Each row was made from one path, in order. Every step used is in the known rows, and no mark comes twice. Write each row's path.
(in the rows, 128 means zero)
Known rows:
z h p d: [186 127 129 100 159 153 115 121 201  97 147 184 117 131 149 131  93 138
 192 106 132 118 193 146 184 133  69 135  66 139  99 108 121 127 111  69
 149 106 134 121 167 174 121 110 135 108 207 122 151 113  87 113 117 114
 130 176 162 179 156 101 152 202 162  97 130 122 137]
d p z h r: [164 110 136 108 169 154  79 153 194  85 170 185  97 121 140 148 125 103
 194  93 141 134 166 192 207 113 105 130  99 108 140 162 128 158 104 107
 134 147 118 125 163 131 150 112 114 104 206 144 127 141  65 106 113  78
 126 182 155 133 101 120 156 179 175  92 119 120 133]
h d: [162 150 138 100 176 137 114  88 162 135 135 164  98 145 108 102 135 153
 166 103  99 101 120 103 141 127  94 112  89  95 149 100 119 120 105 119
 158 112 149 121 179 149  96 144 155 117 123 139 133 108  82 162 114 134
 119 137 111 152 136 136 111 148 112 109 125 132 152]
h d p z r: [153 124 149  87 183 159  93 111 195 121 156 183  79 128 116 137 159 128
 210  88 121 107 142 132 200 116  81 111  95  77 148 133 114 144 115 116
 137 132 126 106 183 124 129 115 133  95 156 167 136 151  49 109 118 105
 105 172 132 122 125 122 114 148 160  89 108 126 161]
s c d h z: [158 161 118 102 152 176  94 133 169  98 195 143 120 142 130 106 148 118
 202 103 160 100 159 120 150  88  84  68 104 132 103 118 179 168 106 137
 106 163 177 140 159 149  96 145 146  97 155 146 136  89  67 121  95 131
 138 141 102 174 111 175 125 118 141 130 139 135 135]
c d h: [174 131 110 131 148 190 101 139 184  77 160 115 116 157 120 113 131 137
 152 132 147  93 119 130 153  91  78  85 141 113 121 137 152 170  88 149
  90 139 161 165 150 140 113 144 145 114 143 156 122 118 112 139 124 136
 153 109  69 178 116 175  85 109 130 152 114 126 125]
d h p r: [174 146 132 107 170 153  87 185 162  74 167 177  95 132 127 121 114 114
 156  85 133  80 148 140 192 118 113 135 130 116 111 150 155 171  68  89
 104 136 150 102 145 120 126 129 146 106 163 135 135 118  87 101 155  81
 150 127 130 122 124 135 130 150 109 114 121 138 116]
p h z r d: [165 101 147  90 172 106 110 126 213  83 135 204 105 152 111 147 101 123
 206 116 180  74 207 137 155 110  61 132  70 114 109 121 139 149 126  97
 120 108  86 115 156 117 143 106 144 116 168 131 151 104  45  55 122  70
 115 136 131 169 149 117 124 182 100 133 132 131 118]
p r z h d c: [162  97 145 126 194 134  95  88 222 117 142 161 131  99 130 130  88 135
 221 102 161  79 134 166 162 118  67 145 106  98 164 126 138 152 131 109
 159 135 135 112 153 104 134 105 148 139 183 101 160 102  36 141 128  66
 117 154 152 146 134 116  86 174 116 127 122 127  95]
c d: [155 141 115 120 148 175 125 103 174 106 157 130 114 160 104  84 134 133
 153 142 150 113 119 118 148 102  86  91 126 112 133 101 140 133 112 168
 111 112 163 165 157 155 108 126 138 114 138 138 138 112  98 146 115 144
 134 119  80 190 126 146  91 117 137 148 116 138 143]
p z r: [141 107 136 107 168 135 126 102 195 112 163 168  90 145 108 135 106 107
 192 141 189 115 189 184 162 123  92 143  98 113 131 123 141 136 123 133
 116 119 119 123 166  99 151  89 142 111 179 106 161 146  72  68 122  88
  98 145 174 131 140  84 103 164 167 114 113 150 133]
h z: [156 163 118  84 145 109 107 134 120 108 135 189 119 158 122 114 122 107
 181 105 126 136 155 141 146 133 119 119  71 120 134  97 134 119 105 106
 132 101 136 116 170 139 115 129 118 111 149 137 112 122  84  90 118  85
 120 139 121 151 107 122 131 149 118 122 126 146 153]
r d h: [170 102 109 103 150 124  90 131 170  75 135 153 122 101 134 135 115 169
 169 113 124 109 134 159 156 106  88 141 102 126 107 153 154 156 103 122
 124 124 136 126 161  97 131 168 157 139 154 151 107  93 105 150 113  91
 148 116 125 129 121 186 127 136  78 142 163 125 104]
h p z: [158 156 134  74 166 128 123 139 135 113 173 212 103 140 109 109 131 106
 183 105 112 123 188 136 193 126 117 128  67 119 116  95 125 136  95 112
 126 105 125  95 170 144 140  94 103 112 187 136 134 114  73  82 117  68
 118 162 150 145 119 104 147 186 139  93 123 143 164]
z h p: [173 132 114 112 163 125 100 146 183  94 140 178 107 154 147 122  94 135
 177 102 116 137 185 154 178 135 102 141  75 128 114 120 119 128 109  70
 142 115 150 119 175 161 129 138 111 117 192 129 146 109  93 130 117  98
 113 187 164 167 137 111 176 195 131  95 136 139 141]
d p r h: [145 126 139 102 148 145  97 152 165  94 167 170 101  91 125  91 112 115
 156 112 148 108 114 167 205 118 110 137 142 129 137 168 167 161 122 120
 125 133 145 121 139 104 151 115 146 122 161 143 135 116  67 124 132  77
 137 133 150 115 121 110 147 118 123 125 112 152 107]
p r h z d c: [163 137 139 102 162 131 109 117 175  91 127 182 144 126 148 122  79  89
 240 103 157  93 168 159 176 113  56 163 113 136 112 121 153 137 104  87
 146 125 128 114 135 119 150  92 153 112 166 103 151 112  37  96 144  75
 111 113 146 138 143  87  87 144 117 129 111 147  84]
s c d: [135 158 123 105 152 175 127  92 172 123 201 132 109 132 117  74 145 131
 177 123 171 112 147 115 144  95  92  68 111 133 114  94 173 138 132 163
 122 149 187 152 160 156  90 133 156 106 147 123 155  77  73 151  83 152
 130 143 117 175 129 154 130 121 150 129 143 150 145]
r p d h: [190 105 171  75 160 140 119 118 159 105 160 135 135  81 155 118  98 174
 160 141 142 102 131 117 176 111  75 127  97 116 109  88 144 178 127 132
 122 138 129 138 158 135 140 101 164 130 166 131 109  76 108 111  82  92
 149 132 127 130 144 146 118 121 134 123 124 129 120]
h r d: [181 128 137  84 195  86  96 133 171  83 129 192 111 123 124 102 124 131
 201  94 122  94 136 131 145 101 120 163  87  87 135 105 126 125  85 126
 154 100 123 149 170 120 109 138 146 109 163 103 146  77  61 168 131 115
 119 122 124 144 124 167 114 146 104 132 158 137 121]
p z h d c: [164 117 131 132 178 162 104  82 216 123 153 171 125 147 138 177 103 125
 221 105 132 113 199 177 169 117  47 124  83 127 127 131 117 138 105  90
 160 156 121 105 173 141 147 108 130 127 199 129 140 131  57 121 102  82
 114 163 151 164 124 113 114 213 151  90 123 105 127]
r d p h: [155  88 130  91 150 135  96 122 188  84 151 186  99  81 121 127 131 162
 166 106 138 111 140 150 191 102  84 124  99 123 113 154 151 149 131 132
 131 119 112 113 153 107 144 137 139 137 169 170 112  91  74 129  92  80
 148 142 126 138 121 162 157 153  91 128 152 119 127]
d p: [141 121 128  94 136 157  92 140 137 103 160 159  81  99 129 100 144 128
 137 102 133 151 105 165 199 124 140 106 124 113 136 150 147 139 116 134
 123 133 157 126 160 124 126 142 119 114 155 167 104 135 110 132 102 106
 141 154 137 110  96 138 164 114 137 113 124 133 154]
c d h r z p: [191 120 135 106 174 159  78 160 198  71 150 126 126 134 140 115 134 143
 213 125 141  79 118 125 170  73  87  99 110  71 155 132 125 202  84 141
  92 138 139 172 171 117 115 137 127 103 183 144 126 105  84 134 120 117
 143 149  79 187 103 184  78 127 138 151 121 120 117]
s c d p r z: [129 132 138  93 161 183 100 109 185 116 212 144 110  85 116  79 156 124
 201 108 183 101 116 129 183  82  92  71 113 111 137 119 185 167 151 175
 114 153 174 137 152 126 109 115 147 106 172 138 154  83  41 134  85 114
 133 168 126 153 111 154 127 110 157 133 131 148 139]
d h: [172 123 120 120 143 153  93 154 152  86 152 132 108 130 137 126 106 140
 129 120 141 113 127 166 153 121 115 116 136 126 118 158 160 171  81 115
 111 148 155 134 150 115 122 161 155 127 144 149 107 118 129 136 122 108
 157 115 124 126 109 160 129 130 106 132 137 128 112]

Which path is each row?
[140 115 122 111 176 128 118  95 196 100 155 181 106 104 100 104 103 134
 171 117 169  86 131 152 156 113  88 164 120 125 132 129 166 115 131 139
 137  98 137 107 140  96 130 113 173 129 147  92 158 103  53 136 150  83
 129 107 143 135 151 115  95 154  98 137 138 151 105] | p r d
[175 124 172 107 194 116 117 134 197  96 160 184  95 149 112 113  95 110
 145 117 168  57 173 130 142 107 102 123 107 101 134 118 141 161  84 111
 136 127  98 148 143 141 114 109 163 117 164  99 159  73  64 122 122 114
 146 116 116 172 139 127 129 184 108 125 132 124 107] | p h r
[156 165 121  94 158 183 104 142 169  99 205 145 109 132 131  91 153 128
 189  98 149  95 158 107 172  85  90  69 112 128  98 115 171 173 103 135
 105 161 186 137 162 157  94 143 145  94 163 151 145  80  73 135  94 135
 140 152 106 169 118 177 141 123 143 119 142 140 141] | s c d h p
[149 149 119 110 151 188 104 120 178 105 204 121 112 128 131  97 141 133
 174 117 168 100 145 124 149  87  85  69 122 134 104 127 185 169 112 153
 107 171 189 151 155 149  93 151 163 105 153 139 141  83  81 147  90 147
 146 137 108 167 117 177 125 113 143 134 145 136 128] | s c d h
[182 143 124  97 152 141  89 184 138  76 154 170  99 135 137 120 124 130
 150  92 107 106 147 138 185 119 127 118 111 116 104 141 142 173  66  90
 105 133 153 116 162 130 123 150 124 108 163 161 111 112 115 116 130  90
 149 137 125 125 109 159 151 143 106 115 130 132 131] | d h p
[192 121 169  64 158 130 112 132 150  99 154 157 145  89 158 128 103 163
 189 130 136 101 144 113 181 112  73 129  75 112 109  80 135 175 121 120
 120 131 120 127 163 138 144  97 150 124 170 139  98  79  92  87  85  73
 140 135 120 137 134 145 117 125 136 118 119 129 127] | r p d h z
[175 148 103 112 145 181  83 156 182  77 149 140 123 164 138 132 144 136
 202 122 140 103 143 124 172  87  69  83 111 106 129 135 134 175  91 116
  80 135 148 145 168 132 118 141 117  95 167 169 107 137  92  92 125 111
 145 142  63 194 103 165  92 131 137 140 113 124 141] | c d h z p
[153 134 113 110 141 197 102 129 167  92 166 137  97 131 117  91 160 129
 160 119 144 126 100 128 191  94  96  79 139 102 133 131 139 147 117 166
 104 127 163 158 156 148 114 131 117 103 147 173 116 134  97 138 108 133
 142 142  78 164 102 160 110  98 153 141 107 130 154] | c d p
[160 133 119  66 140 149  82 132 133  88 112 182 114 133 152 142 139 102
 230  75 131 164 147 149 192 122  91 115  64 105 124 109 130 115 109  95
 137 104 125 116 163 148 126 122 108  86 161 161 100 151  82  73 109 106
 105 170 127 126 108 109 126 136 164 105 118 129 161] | h z d p
[166 118 146  99 147 190 137  61 162 119 154 152 130  80 154 121 116 125
 185 117 166 109 145 159 173 119  61 103 122 145  86 102 144 121  91 120
 151 134 147 129 144 142 102  93 160 113 177 130 121 130  91 123  98 134
 164  97 131 145 134 134  82 127 159 134 130  97 124] | p d c
[178 122 143  97 201 103  93 124 167  83 125 187 118 106 146 118 134 122
 229  77 122  99 141 145 166  91 109 154 107  88 113 108 116 128  71 113
 161 131 136 143 171 115 109 137 136 104 173 119 134  83  52 171 118 105
 123 114 127 131 105 186 102 135  97 130 159 114 115] | h r d c
[169 116 114 124 181 134  90 132 216  83 138 195 116 124 152 141  94 132
 223  81 132 108 193 165 203 113  69 162 101 128  96 132 122 125 109  60
 151 129 144 101 162 134 141 121 121 115 204 124 154 108  49 130 131  67
 117 165 166 151 143 119 142 197 117 101 136 125 115] | z h p r d c
[175 110 156  97 178 171  90 141 201  80 169 158 113 119 111 103 148 123
 188 116 152  73 114 116 189  75  82  78 114  74 154 128 133 191 110 160
 110 128 112 163 149 139 129 105 123 113 177 163 132  96  58 120 100 110
 145 152  74 183 102 168 102 129 139 151 114 116 130] | c d p h r z
[175 121 143  77 190 103  78 154 169  74 137 197 101  99 134 105 146 127
 205  78 115 109 122 137 181  93 128 153  95  78 137 128 124 138  89 125
 148 113 124 140 171 112 115 141 132  96 171 132 130  94  55 162 124 104
 126 137 126 124 107 177 134 132 115 125 151 128 129] | h r d p
[202 125 160  92 170 171 112 127 186  80 160 161 121 106 148 131 105 120
 179 106 159  68 139 139 158 112  78 122 112 120 110 125 151 165  62 111
 130 124 125 147 143 142  96 105 189  98 180 113 136 114  92 122 142 143
 168 101 120 150 134 149  82 141 161 134 131 105 108] | p d h r
[159 146 140 109 178 158 105  80 159 135 130 158 110 125 137 123 147 147
 200  81 100 105 130 122 167 117  80 101 119  96 126 104 109 120  86 102
 163 151 160 115 176 146  96 142 134 112 138 156 120 113  76 169  98 128
 125 123 109 137 114 155 101 134 107 108 127 108 144] | h d c
[180 137 128  77 136 111 102 122 132  92 101 172 168 133 168 126  93 112
 252 110 113 132 176 156 172 116  58 144  69 141  97 107 134 146 100  77
 151 125 122 134 159 141 152 122 126 119 173 145 114  96  74 104 102  90
 101 134 143 148 122 118 115 131 113 130 128 138 102] | r h z d c
[165  72 142  80 152 136 101  74 147 113 110 128 148  71 160 128 104 146
 240 113 149 139 114 174 171 114  80 118  71  95 140  93 132 146 125 136
 154 125 131 145 163 116 135 118 118 141 183 131 110 102  99 129  64 100
 109 161 152 114 108 142  86 127 135 138 143 116 119] | r z d c
[185 118 162  77 192  78  96 140 146 101 137 173 125 109 123  85 110 124
 199 109 129  95 112 141 139 107 143 146  72  63 177  92 129 160  95 139
 152 107 119 155 172 113 110 124 135 122 176  97 142  71  70 154 113  97
 115 148 139 139 104 157 109 142 114 140 142 142 120] | h r z
[176 154 147  60 157 152 138 118 143 110 163 204 108 111 132  94 130 124
 177 103 123 103 162 110 191 129  92 119  72 129  97  80 126 124  94 105
 138  87 134 110 159 166 105  89 137 101 182 138 137 109  84  96 119 117
 143 140 137 161 143 111 130 158 157 108 122 131 159] | h p d
[129 130 133  93 161 192 106 109 202 112 214 146  89 114 124 103 164 113
 217 112 193 116 163 139 192  85  81  72 116 117 109 124 170 160 142 162
 106 163 171 142 166 132 118 112 139  84 173 144 160 115  45 103  86 128
 113 170 137 152 122 142 131 115 190 115 127 145 151] | s c d p z r
[173  79 135 102 148  98  98 108 176 110 132 141 142 103 136 116  70 161
 187 141 139 131 135 183 142 126 103 138  57 111 167 117 136 162 148 125
 152 118 127 140 175 113 141 136 123 164 195 118 134  82 100 141  84  74
 114 188 170 158 118 135 139 171 117 138 145 140 113] | r z h
[166 150 109 122 156 188  83 154 202  75 157 142 119 163 131 130 134 120
 209 118 159  84 143 129 175  87  63  97 127 109 134 142 143 171  93 116
  77 136 145 136 154 124 122 123 131  88 164 148 126 145  70  87 148  99
 146 133  70 192 114 145  76 135 143 142 103 128 127] | c d h z p r
